Each row was made from one small tree. Brackets hold a mark, then the marks that hang from it, in the order of their numbers. Every link used is in the known rows. Write each row's tree.
Known rows:
{j226 j328 j958}: [ 0.69  0.90  0.84 -0.84 -1.92 -1.96  1.12  0.63 -2.67  5.53  4.26 -3.48
  0.93  1.82  0.12  1.61 -1.16  0.97  0.12  4.51 -1.91 -1.09 -0.40]
{j698 {j226 j328 j958} j679}: [ 1.35 -0.58 -0.80 -2.74 -2.32 -2.29 -1.25 -0.78 -8.06  5.43  1.14 -5.13
 -0.07  2.70 -0.88  2.71 -2.06 -0.83 -2.12  5.41 -0.21 -2.15  0.04]
{j7 j535}: [ 0.19  0.88  0.64 -0.14  0.27 -2.83  1.80 -0.59 -2.69  4.50  2.35  0.10
  1.00  1.43 -1.92  3.11 -2.83  4.65 -0.66 -0.05 -1.94  1.22  2.36]
{j706 {j186 {j555 {j7 j535}}} {j679 j958}}: [ 1.51  0.96 -1.43 -2.31 -1.32  3.08 -1.88  1.42 -0.05  5.07  3.75 -2.14
  1.58  2.74 -0.88  1.71 -1.27  5.72  0.57 -0.73 -4.35  5.27  3.72]
{j555 j7 j186}: [ 2.61  1.61 -3.35  1.15 -2.02  0.29 -0.20  0.97 -3.24  1.55  1.05 -0.86
  6.28  4.48 -2.53  0.66 -2.52  3.88  1.58 -0.71 -2.37  0.69  1.19]
{j7 {j535 j226} {j555 {j186 {j706 j679}}}}: [-0.36 -0.30  0.85 -2.56 -2.97 -0.69  3.19  2.60  1.37  0.65 -0.02 -0.09
  2.49  3.91  0.80  2.25 -4.04  4.96 -2.19 -0.03 -4.84  0.18  3.24]
{j7 {j535 {j226 j698}}}: [-1.54  0.53  1.54  0.28 -0.48 -1.83  2.77 -0.20 -1.12  3.56  1.01  0.16
  1.06  2.39 -1.36  2.25 -3.67  3.69 -1.87  2.82 -1.50 -1.14  1.90]
{j7 {j535 {j186 j706} {j226 j958}} j555}: [ 0.39 -1.08  1.83 -3.14 -4.01 -2.19  4.66  2.47  4.21 -0.23  0.15 -1.82
  1.66  2.87  3.67  0.38 -1.97  5.52 -0.30  4.68 -2.85 -0.60  3.60]
{j226 {j958 j679}}: [-0.61  0.85  0.43 -0.33 -2.82 -3.46 -0.64  1.15 -1.68  3.07  3.85 -0.60
  2.28  2.38 -1.63  2.75 -2.88  4.12  0.92  1.72 -1.84 -1.64  0.76]
{j7 {j535 {j186 j706}} j555}: [-0.05 -0.31  2.43 -1.51 -2.39 -2.47  3.57  1.77  0.54  1.25 -0.01 -0.21
  1.71  3.22  1.32  1.92 -2.79  6.49 -0.38  0.72 -2.74  1.69  3.33]
{j958 {j679 j706}}: [-2.87  1.01 -0.49 -1.67 -1.08 -3.73 -1.30  0.65 -1.73  0.96  3.23 -0.39
  1.08  2.10 -1.60  1.00 -3.63  5.81 -1.15 -0.47 -0.36  1.24  0.69]
{j226 j328 {j698 {j679 {j706 {j186 j555}} j958}}}: [-2.43  0.99  1.66 -3.69 -0.51  1.52 -3.89  0.53 -3.67  4.92  3.17 -4.30
  0.50  3.99  0.96 -0.55 -0.56  1.39 -0.14  6.44 -0.36  0.88 -0.79]
{j679 {j706 {j186 {j555 j7}}} j958}: [ 1.25  1.37 -2.67 -3.37 -0.86  1.73 -3.14  0.82  1.19  1.80  3.56 -3.72
  3.35  2.68  0.58 -2.10  0.18  5.81  1.29  1.51 -1.80  4.55  1.72]
{j226 j698 {j958 j679}}: [-2.03  1.10  2.18  1.27 -2.84 -3.30 -0.21  1.55 -2.32  4.53  2.74 -0.41
  3.50  3.72 -1.84  3.18 -3.23  3.22  1.09  3.11 -1.74 -3.04 -0.87]
{j186 j706}: [ 0.02  0.85  0.28 -0.75 -1.31 -2.77  1.46  0.89 -1.35  1.89  1.50 -0.68
  2.00  2.29 -0.47  3.14 -2.71  3.50 -1.45  0.37 -3.80  0.30  1.60]
{j7 {j535 {j186 j706} {j226 j328 j698}} j555}: [-2.34 -0.74  4.72 -1.79 -3.51 -0.59  4.58  2.40  0.91  1.43 -0.66 -1.60
  0.08  3.55  2.42  0.72 -3.44  4.37 -2.92  5.27 -1.71 -0.10  1.73]
{j555 j186}: [ 1.27  1.68 -1.83  0.64 -1.44 -1.48  0.00  0.67 -2.90  2.59  2.14 -0.30
  3.85  3.63 -2.01  1.49 -3.31  2.48  1.57  0.30 -2.18 -0.56  1.26]
{j555 {j7 j535} {j186 {j706 {j679 j958}}}}: [ 1.84  1.27 -0.37 -1.78 -1.10  0.54  0.21  2.34 -2.90  2.17  1.15 -1.88
  5.09  3.30 -1.07  2.03 -2.12  6.19  0.42 -1.83 -4.47  3.94  1.83]
{j535 j7 {j186 {j706 {j679 j958}}}}: [-0.91  0.07 -2.26 -4.19 -3.61  0.91  0.63  3.27 -1.36  0.84  3.14 -2.28
 -1.14  4.17  0.69 -0.43 -2.45  2.56  0.06 -0.12 -2.66  3.88  3.41]
{j679 {j706 {j186 j555}} j958}: [-0.12  1.50 -1.23 -3.77 -0.37 -0.10 -2.96  0.53  1.61  2.84  4.67 -3.28
  0.89  1.80  1.09 -1.20 -0.72  4.39  1.22  2.57 -1.54  3.30  1.74]
{j7 {j535 j186 j226} j555}: [-0.19 -0.69  0.23 -1.64 -2.47 -1.22  3.22  0.75  1.14  0.53  1.28 -0.45
  0.11  2.80  0.70 -0.31 -3.07  5.91 -0.39  2.31 -0.68  0.40  4.28]
{j706 j186 {j679 j958}}: [ 0.25  1.15 -1.61 -1.73 -0.51 -0.13 -1.42  1.21 -2.04  6.22  6.72 -3.92
 -0.99  2.61 -1.25  1.60 -2.18  2.11  1.95  0.56 -3.12  1.92  2.07]
{j958 {j679 {j706 {j186 {j555 {j7 {j535 j226}}}}}}}: [-1.86  0.22 -2.05 -3.89 -3.10  1.48 -1.40  1.37  4.96 -1.13  1.15 -0.23
  1.13  2.42 -0.01 -0.37 -3.71  8.25 -2.64  0.57 -1.87  4.21  4.44]
{j698 {j226 j328} {j679 {j706 {j186 j555}} j958}}: [ 0.02 -0.02 -1.34 -6.23 -1.14  0.57 -5.32 -0.82 -4.98  3.78  2.27 -6.33
 -1.86  2.07  0.61 -0.46 -1.36  1.44 -2.24  5.07  0.76  2.74  1.06]

Which tree is each row?
[ 1.18  0.58 -1.72 -1.46 -3.44  0.27  1.39  1.33 -2.05  2.08  1.48  0.26
  3.94  5.83 -1.76 -0.76 -2.28  2.61  1.57 -0.33 -1.12 -0.21  1.93]  {j535 {j7 {j555 j186}}}
[ 0.30 -0.51 -2.01 -5.50 -3.09 -0.04 -3.24  0.40 -2.18  4.32  0.92 -6.22
 -0.94  3.27  2.11  0.55 -1.68 -0.56 -2.23  6.70 -0.77  0.45  0.93]  {j698 {j226 j328 j958} {j679 {j706 {j186 j555}}}}
[-2.07 -0.43  1.47 -2.23 -3.78  1.28  2.96  1.00 -1.71  3.20  1.71 -1.40
  0.01  4.85 -0.53 -1.20 -2.19  1.02 -2.62  4.32  0.00 -1.60  0.53]  {j535 {j7 j555} {j226 j328 j698}}
[-0.72  0.24  1.11 -1.98 -0.81 -1.06  2.37 -0.46 -1.59  3.20  2.79 -1.40
 -1.84  0.39 -0.64  1.53 -3.15  3.40 -3.32  3.11 -1.05  0.91  2.46]  {j7 {j535 {j226 j328}}}
[ 0.21  1.19 -1.58 -2.31 -1.69  1.59 -3.06  1.53  0.13  5.11  5.62 -2.37
 -0.33  2.71 -0.35  1.64 -1.80  2.72  0.96  0.86 -4.27  2.66  2.79]  {j706 {j186 j555} {j679 j958}}
[-0.39  0.92  0.53 -2.88 -1.92 -0.02 -1.89  1.93 -0.85  2.00  2.73 -0.99
  1.53  2.10  0.62  2.77 -1.49  4.39 -1.72  0.04 -5.32  2.60  1.97]  {j186 j555 {j706 {j679 j958}}}
[-0.64 -0.16 -0.28 -0.79 -2.06  2.29 -0.37 -0.17 -2.93  0.95 -2.35  1.25
  4.27  4.83 -1.30  2.04 -2.18  4.78 -3.06  3.04 -2.33 -0.50  2.83]  {j186 {j555 {j7 {j535 {j226 {j698 j679}}}}}}
[-2.42  0.43  1.77 -1.83 -0.83 -2.15  0.04  0.73 -5.50  5.15  1.92 -4.39
  2.21  4.52  1.16  0.61 -0.73 -0.19 -0.53  7.05 -0.21 -2.76 -2.69]  {j226 j328 {j698 {j679 j706}} j958}
[-2.99 -0.48 -3.74 -5.84 -6.73  0.98 -0.83  3.28  5.52 -3.96  1.45 -0.29
 -0.26  4.19  2.62 -3.65 -3.10  4.28 -1.13  3.95 -0.01  1.74  3.95]  {j535 j7 {j186 j555} {j226 {j958 {j679 j706}}}}
[-0.06  1.21 -1.44 -0.72 -2.55 -0.98  0.69  2.97 -1.49  1.94  1.37 -0.66
  3.06  4.39 -0.46  3.20 -4.11  2.10 -0.60 -1.14 -5.47  0.54  1.59]  {j555 {j186 {j706 j679}}}
[ 0.36  0.56 -1.94 -1.25 -3.57  1.76 -0.47  2.67  0.22  0.84 -0.01 -0.02
  3.69  4.14  0.03  3.12 -2.23  4.70 -3.15 -1.71 -6.71  3.05  2.52]  {j186 {j555 j7} {j706 j679}}
[ 0.88  0.66  0.69 -2.78 -1.53  1.41 -0.77  1.82 -0.85  2.03  0.91 -0.69
  3.42  2.14  0.04  2.83 -0.98  7.43 -2.15 -1.40 -5.47  5.17  2.78]  {j186 {j555 {j7 j535}} {j706 {j679 j958}}}
[ 1.58  1.15 -2.99 -1.87 -2.25  3.50 -3.17  1.80 -0.29  4.05  4.47 -2.92
  2.09  3.61 -0.82  0.81 -0.92  4.14  1.05 -0.14 -4.43  3.92  2.76]  {j706 {j186 {j555 j7}} {j679 j958}}
[ 0.43 -0.22 -1.43 -3.74 -4.86  0.66  2.83  2.29  1.71 -1.95 -0.31  0.16
  3.25  5.35  0.41 -1.08 -2.81  3.00 -1.21  1.18 -2.51 -0.63  3.13]  {j535 {j7 {j555 {j186 j706}}} j226}
[ 1.07  0.28 -0.70 -0.79 -2.45 -0.52  2.75  1.99 -0.22  0.20 -0.79 -0.70
  2.95  3.22  0.20  1.67 -2.84  6.64 -0.68 -0.31 -3.18  3.78  3.60]  {j555 {j7 {j535 {j186 j706}}}}
[ 0.04 -0.02 -1.57 -1.19 -2.92  0.34  2.58  3.13 -0.41  1.15  0.07 -1.09
  1.65  4.02  0.37  2.46 -3.56  5.66 -1.52 -1.70 -4.82  4.42  3.85]  {j555 {j7 {j535 {j186 {j706 j679}}}}}
[ 0.24  0.58  0.31 -0.99 -3.13 -1.08  1.36  3.08 -1.00  2.06  1.00 -0.70
  4.20  5.28  0.11  2.63 -3.25  3.39 -0.24 -1.11 -5.28 -0.35  1.21]  {j7 {j555 {j186 {j706 j679}}}}
[-0.22  0.30 -3.53 -2.35 -4.73  2.06 -0.07  1.78  0.72  0.09  1.12  1.07
  0.13  4.78  0.01 -0.90 -2.73  2.59 -0.11  0.81 -1.68  2.71  4.46]  {j535 j7 {j186 j555}}
[ 0.80  0.50 -2.10 -2.53 -3.97  2.70 -1.82  3.40  0.02 -0.66  1.24 -1.90
  3.02  3.90  1.36  0.37 -1.39  5.84 -0.39 -0.15 -4.86  4.79  3.07]  {j535 {j186 {j555 j7} {j706 {j679 j958}}}}
[-1.17 -0.39  3.15 -1.44 -2.25 -0.97  2.34  1.30 -2.56  0.61 -3.03  0.60
  5.17  5.99  0.10  2.44 -3.39  3.95 -1.47  3.61 -2.58 -3.42  1.55]  {j7 {j535 {j226 {j698 j679}}} {j555 {j186 j706}}}
[-1.16  0.83  1.86 -0.95 -3.11 -2.51 -0.65  1.21 -2.79  4.29  4.55 -1.94
  0.59  1.77 -1.12  2.48 -2.75  2.95 -0.36  3.30 -1.32 -1.08 -0.36]  {j226 j328 {j958 j679}}
[-0.40  0.90  0.45 -2.25 -0.73 -1.84 -0.34  1.61 -2.91  3.19  3.90 -2.54
  0.88  1.93 -0.35  2.73 -1.86  3.69 -0.81 -0.17 -4.26  1.82  1.18]  {j186 {j706 {j679 j958}}}
[ 1.38  0.63 -1.35 -2.97 -1.85  1.30  0.78  2.30 -0.66 -0.23  0.94 -2.08
  3.92  2.74 -0.24  0.83 -2.58  6.09 -1.04 -0.28 -4.13  3.13  2.87]  {j555 {j7 {j535 j226}} {j186 {j706 {j679 j958}}}}
[-2.66  1.11 -1.21 -2.76 -2.70 -0.72 -3.13  1.58  2.82  1.30  3.29 -0.32
  0.31  2.81 -0.18  0.85 -3.77  5.30 -0.78  0.59 -2.03  2.51  2.51]  {j958 {j679 {j706 {j186 j555}}}}
